Each row comes from the steps of one walk. Every step used is in the known rows, and no mark comes twice. Write the walk behind each row, first mark first.
In the rows, 128 means zero.
Known rows
disuk denulo zesi pona: [126 171  81 163 116 156 101 174  69 141 110 102 137 132 116 135  69 106
 119 124 139 184 104 152  81  89 183 163 121 147 138 137 186 168 132]
kefi denulo: [ 81 137 105 108 158 128 167 110 143  72 102 123 133 111 108 146 112 126
 151 165 136 127 160 135 133 128  97 101 120 104 145 111 133 163 143]
talib pivaz videbok zesi: [132 109 147 126  97 129 143 105 186 140 118 109  98 106 145  88 147 107
 109 115 113 161 137 119 121 153 116 114 134  99 115  90  82  92 114]
zesi pona: [121 178 116 121 138 139 103 110 170 130 125 106 134  86 142 160  62 101
 152 115 128 165 120 179 136 135 112 142 133 132 150 174 180 167 145]
denulo zesi: [ 79 132 132 110 131 132 135 138 108 106 118 118 129 115 171 142  91 127
 116 128 134 131 129 134  85 125 130 135 137 130 115 106 148 163 161]
disuk denulo kefi: [137 151 124 101 135 113 166 142  84 133 130 121 123 126  83 119 107 111
 158 108 159 110 106 191  96 116 178 127  95 109 115 153 176 152 107]
bute pivaz videbok zesi denulo: [144 126 170 182 112 112 135 169 174 195 120 154 141 148 172 107 133 124
 126 105 112 130  80  85 148 161 112 166 118  77  99 143 149 129 127]
talib pivaz: [ 94 132 120 108 128 103 139  79 143  85 133 116  92  95 123  99 137 114
 129 157 103 126 148 177 105 133 107  98 143 124 121 101  95 134 176]
zesi denulo pivaz talib: [192  59 164 109 107 102 178 123  81 108 150 150 148 130  98 144 165  81
 117 133 100 146 145 179 192 162 159 139 172  89 113 159 129 144 167]
denulo disuk videbok zesi: [ 87 113 128 150 131 142  90 122  70 109  98 168 128 123 111 143 148 150
 167 166 114  83 138  93 147 119 128 126 117 129 105  81 119  87 141]
pona pivaz bute: [ 81 113 140  76 139 114 182  88 181  87 152 147 156 144 184  88 140 195
 144 136 149  82 151 151  96 137 126 130 128 137 171 141  88 146 133]
disuk videbok pivaz: [114 123 107 109 171 106 103  93  71  34 141 146  87  92  79 148 137  76
 176 182 106 119 113 130  98 129 146 141 162 126 112 127 158 141 159]
disuk denulo zesi: [ 97 133  91 159 132 136 141 179  39 112 120 125 134 142 123 129 104 125
 114 133 128 143 118 128  69 102 184 137 131 132 115 100 175 170 139]
disuk videbok: [ 74 132 121 125 154 124 120 105  75  86 140 144 112 103  95 153 106 101
 153 178 108 105 127 124 141 120 122 126 147 128 119 142 141 152 165]
lanon pivaz videbok zesi: [160 116 157 117 130 144 125 139 183 146  86 122 147 141 166 116 144 167
 128  54 130 162 103  81 123 157 128 154 110  83 102 137 132 152 103]
pivaz videbok disuk denulo: [178 109 116 181 118 123 115 153 127 177 139 120 134 187 121 127 129 118
 135  87 105 131 114  74 147 124 148 106 113 135 115 144 171 139  87]
talib pivaz videbok: [140 129 149 121 123  99 151  92 157 130 150  96  93 113 119 108 130  91
 129 126 100 158 138 136 110 137  98 103 158 127 123 140 107 112 132]
zesi pona pivaz: [142 135 142  95 145 137  99 108 189 113 136 120 138  86 183 120  56 128
 133 166 137 166 144 171 128 133 114 157 116 139 178 183 107 159 116]
pivaz denulo disuk videbok zesi: [ 77 121 123 104 138 151 125 138  91 120 118 159 131 126  76 164 187 172
 135 127 122  87 156  85 158 106 120 107 136 128 123  60 133  67 109]
lanon zesi pona pivaz bute: [123 156 111 151 123 115 149  90 177 150 158 115 142 102 134 103 115 179
  97 124 192 109 115 168 110 121  87 156 121 147 194 197 111 153 137]
pona zesi denulo pivaz videbok: [221  80 153 182 100 127 162 149 116 162 136 128 132 125 115 152 155  83
  97 103 145 140 107 139 148 183 147 123 178 134  91 218 156 158  98]
videbok disuk denulo zesi pona: [142 155  68 181 104 163  62 165  98 165 105 110 147 169 149 127  78 122
 115 103 145 147  98 116 108  96 181 138  94 152 122 106 158 144 132]
kefi denulo disuk videbok zesi: [ 71 109 103 154 142 155 111 127  79  73  69 166 124 142  71 143 163 150
 163 202 140  85 171  72 148 111 119 111  96 117 121  48  89  76 133]
talib pivaz videbok disuk denulo: [178 106  99 180 104 111 122 121 120 154 143 106 106 179 108  77 163 110
 125 113  97 132 125  99 126 115 152  86 120 139 106 106 104  97 110]
talib pivaz bute: [ 70 146 105 107 110 108 177  59 166  90 144 132 119 130 114  73 174 159
 144 130 129  82 141 191  85 127 118 103 151 138 141 101  98 116 188]
disuk videbok pivaz denulo: [104 138 104  72 178 112 144 104  96  46 158 139  90  89  47 167 181 104
 154 153 114 120 127 124 114 119 136 124 171 124 130 108 170 120 126]
pona zesi denulo: [113 129 119 162 121 129 170 158  90 137 119 149 143 130 111 164  97 112
 116 131 123 103 112 149 146 147 154 121 157 137  95 209 155 196 134]
videbok disuk denulo zesi pona pivaz: [159 114  95 156 117 164  64 169 105 141 119 121 147 178 187  92  82 148
  97 159 156 148 114 109 108  98 190 154  75 157 153 117  74 132 105]
pona pivaz videbok zesi: [152  76 180 103 127 138 144 134 199 132 129 131 135 108 208  95 114 148
 109 133 136 161 148  90 132 163 120 143 114 104 155 125  76 119  52]
kefi denulo disuk videbok: [ 75 127  97 152 162 130 116 117  45  60  98 153 122 147  47 160 151 129
 177 216 132  75 174  90 140  93 100 101 120 144 131  94 118 100 163]
lanon zesi pona: [131 182 102 179 133 115 107 111 145 167 136  95 115  50 104 165  74 107
 106 113 153 161 107 167 139 116  66 143 132 128 147 199 183 176 149]
zesi pona pivaz denulo kefi: [155 170 172   4 140 142 153 125 204 135 152 103 135 102 143 119  96 149
 113 106 196 146 137 203 135 124 120 152  88 126 179 180  89 105  66]
lanon zesi: [102 148 118 163 146  95 153 108 117 139 145 112 110  63 110 154 110 122
  96 116 138 119 118 150 133 132  60 120 140 117 129 160 171 184 154]
talib pivaz videbok disuk: [149 107 136 143 105 109 105  84 179 156 141 111 100 146 151  96 141 110
 122 114 107 128 133 107 147 142  94  80 128 136 108 107  74  89 134]
bute pivaz: [105 160 124 146 172  93 107 125 154 137 130 137 120  99 175 133 131 132
 146 133  99  84  96 137 110 154  67 131 136 112 113  94 168 183 186]
bute pivaz videbok disuk denulo: [191 136 110 221 151 100  90 168 134 207 137 129 130 186 160 109 153 130
 134  85  97  92  73  58 129 138 111 119 107 126 106  90 169 146 125]

Write each row's walk
[161 146 150 132 102 168 103 135 206 180 110  98 137  94 160 138  69 106
 132  78 138 201 113 115 154 147 114 156 124 106 144 168 170 128  80]
pivaz videbok zesi pona
[121 193 150  55 172 100 162 146 180 166 148 115 116 106 133 130 165 159
 123  75 161  63  96 181 115 136  77 126 108  94 124  97 153 125 142]
bute pivaz denulo kefi
[ 75 113 124 129 138 149 112 120 102 100 110 162 114 102 125 135 126 121
 138 155 126 112 119 109 151 138 134 130 134  95 106  94 126 128 137]
disuk videbok zesi
[185 129 168 108 132 131 110 123 193 152 147  96 140 115 177 123  56 109
 134 138 140 188 132 126 134 139 106 154 121 151 180 207 107 132  71]
zesi pona pivaz videbok
[146 121 141  78 156 102 157 130  96 106 114 139 160 147 118 142 133 161
 132  86  86 129 125 120 155 131 132 141 138  87 111 115 115 185 181]
lanon pivaz talib
[116 149 115 165 113 171  42 123  96 133  88 148 128 116  94 152 103 128
 168 153 130 122 126 113 153 107 130 152 112 144 124 114 141  83 138]
denulo disuk videbok zesi pona
[133  98 163 149  71 124 162 116 159 148 126 137 113 138 127  75 145 102
 110 132 115 170 127 128 146 146 153 136 129  93  98 154  79  78 112]
talib pivaz videbok zesi denulo
[ 98 184 113  81 123 158 127 156 149 146 131  94 138 105 137 172  93 131
  95  89 152 180 133 152 112  98 118 142 140 143 156 120 163 135 130]
pivaz denulo zesi pona
[176  69 138 154 120 131 121 182  92 159 136 121 145 205 208  83 120 144
  82 132 142 133 115  47  97 115 178 130  92 150 136 107  68 114  67]
pona pivaz videbok disuk denulo zesi
[129 145 155 116 100 133 187 154  88 157 113 136 136 132 109 146  86 111
 130 114 179  79  89 193 139 144 169 122 111 115  75 234 144 168 116]
pona zesi denulo kefi
[ 74 143 111  70 127 126 166 128 121 102 136 103 100 114 121 113 169 139
  68 123 133 142 155 155  84 103 119  97 153 134 129  51  88 104 154]
talib pivaz denulo zesi
[152 104 101 186  88 128 105 151  79 167 125 108 107 199 131  72 155 116
  81 118 121 135 111  78  85  98 171 102 118 147 103  73  81  90 128]
talib pivaz videbok disuk denulo zesi
[ 99 141 116  85 132 102 153  98 137 111 140 117 107 118  72 137 199 154
 130 118  99 104 187 161 118 101  94  74 146 160 134  65 102  68 145]
talib pivaz denulo disuk
[170  83  74 166 105 137 134  94 132 116 142 149 149 176 118  89 239 167
 135  77 148  67 114 149 116 150 174 108 129 131 127  91 160 125 140]
videbok disuk denulo pivaz bute
[105 108  85 163 112 141 107 170  70 141 112 130 141 175 162 115 116 139
 109 120 128 117 107  96 100 107 179 121 103 140 102  76 149 151 137]
videbok disuk denulo zesi
[100 180  98  84 112 147 123 131 146 127 133  94 103 102 112 123 133 118
  81 113 146 173 147 168  96  95 121 125 149 143 153  89  97  97 153]
talib pivaz denulo zesi pona
[112 115 151 149 104 110 142 127  95 125 124 150 155 156  99 156 123 133
 168 145 106 105 141 152 137 120 134 127 115 154 100 187 155 118 145]
zesi denulo disuk
[199  87 162 120 128 120 141  99 160 126 148 100 114  88 145 142 169  90
 125  97 130 164 130 143 129 183  98 123 167 116 122 154 172 134 112]
denulo pivaz videbok
[121 128 127  73 146 179 107 138 154 112 135 148 127  97 129 121 127 154
  97 161 155 147 144 112 166 119 138 161 117 115 178 111  67  88  80]
disuk videbok zesi pona pivaz denulo
[100 176 119 100 183  98 151 141 178 138 153 129 124 101 145 150 168 162
 114  88 109  86 115 136 127 138  59 115 147 112 134  76 169 158 160]
bute pivaz denulo
[108 160 112 120 123 176  76 147 114 141 108 144 133 119  63 170 143 152
 137 118 129 123 145 107 164  95 122 140 122 144 143  91 143  61 102]
pivaz denulo disuk videbok zesi pona
[150 110 152 136 120 120 107 116 185 173 141 114 136 155 180 139 107 120
 130  81 111 129 117  87 161 153  92 102 120 130 107 146 144 133 107]
pivaz videbok disuk
[194  74 136 158 135 117 117 148 140 159 153 132 142 188 170  87 127 139
 119 133 124 130 129  65 134 126 155 121  95 146 146 149  91 124  58]
pona pivaz videbok disuk denulo
[158 118 135  74 151  81 159 112  95  66 146 132 118  99  86 156 132  82
 156 123  78 147 136 151 129 146 147 128 175 100 133  98 158 171 156]
videbok pivaz talib
[136 136 138  55 131 172 133 141 229 132 125 125 144  85 172 120 121 170
  94 117 155 176 155 142 153 139 123 151 106 109 188 112  90 112  65]
videbok zesi pona pivaz denulo
[156  96 181  89 148 112 152 121 172 129 159 115 134 116 186 117 103 127
 122 143 129 153 143 102 121 149 106 139 126 133 157 175  97 142  80]
pona pivaz videbok
[ 92 132  98 131 136 104 124  74  66  48 134 160 116 160  50 137 201 149
 215 151 122  51 128 124  68 103 153 127 157 166 127 112 157  94 168]
denulo disuk videbok pivaz bute
[155 117 155  76 128 140 128 164  99 122 134 117 154 135 187 116  52 119
  90 156 129 174 147 129 136 109 144 161 131 132 171 122  63 150 142]
denulo zesi pona pivaz talib
[123 127 130 185 112 123 135 156  62 148 101 157 154 155  96 175 112 133
 148 131 113  75 135 139 139 123 147 106 138 170  86 194 150 158 137]
pona zesi denulo disuk
[218  50 176 163  79 120 115 109 162 159 148 133 142 167 155 122 167  98
 121  99 125 141 113 116 180 177 136 128 127 115  93 190 126  99 110]
zesi denulo pivaz videbok disuk
[121 118 132 116 133 174  70 121 140 101 113 159 119  96 162 106  87 131
 126 202 149 146 129 116 150 130 145 171 106 115 159 135  64 109 104]
disuk videbok zesi pona pivaz
[147  93 168 168  62 117 133 123 134 159 110 141 125 168 100  90 163 118
 137 133 105 144 151 117 140 122 142 123 114 128  92 141  77  38 109]
talib pivaz videbok zesi denulo disuk
[113 212 107 111 157 142 100 178 164 168 128 102 127 109 164 152 129 154
  89  94 149 137  95 132 101 106  89 159 140 132 144  76 172 146 161]
bute pivaz denulo zesi pona
[ 83 111 138 166 119 113 113 129  29 107 130 175 137 173  58 158 127 115
 180 189 105  82 133 116 159  95 150 138 129 157  90 185 138  89 163]
zesi denulo disuk videbok
[ 83 135 115 131 147 114 139 116 120  84  90 127 142 136  91 152 139 144
 176 165 132 101 180 125 129 111  83  95 106 142 141  90 130 120 150]
kefi denulo disuk
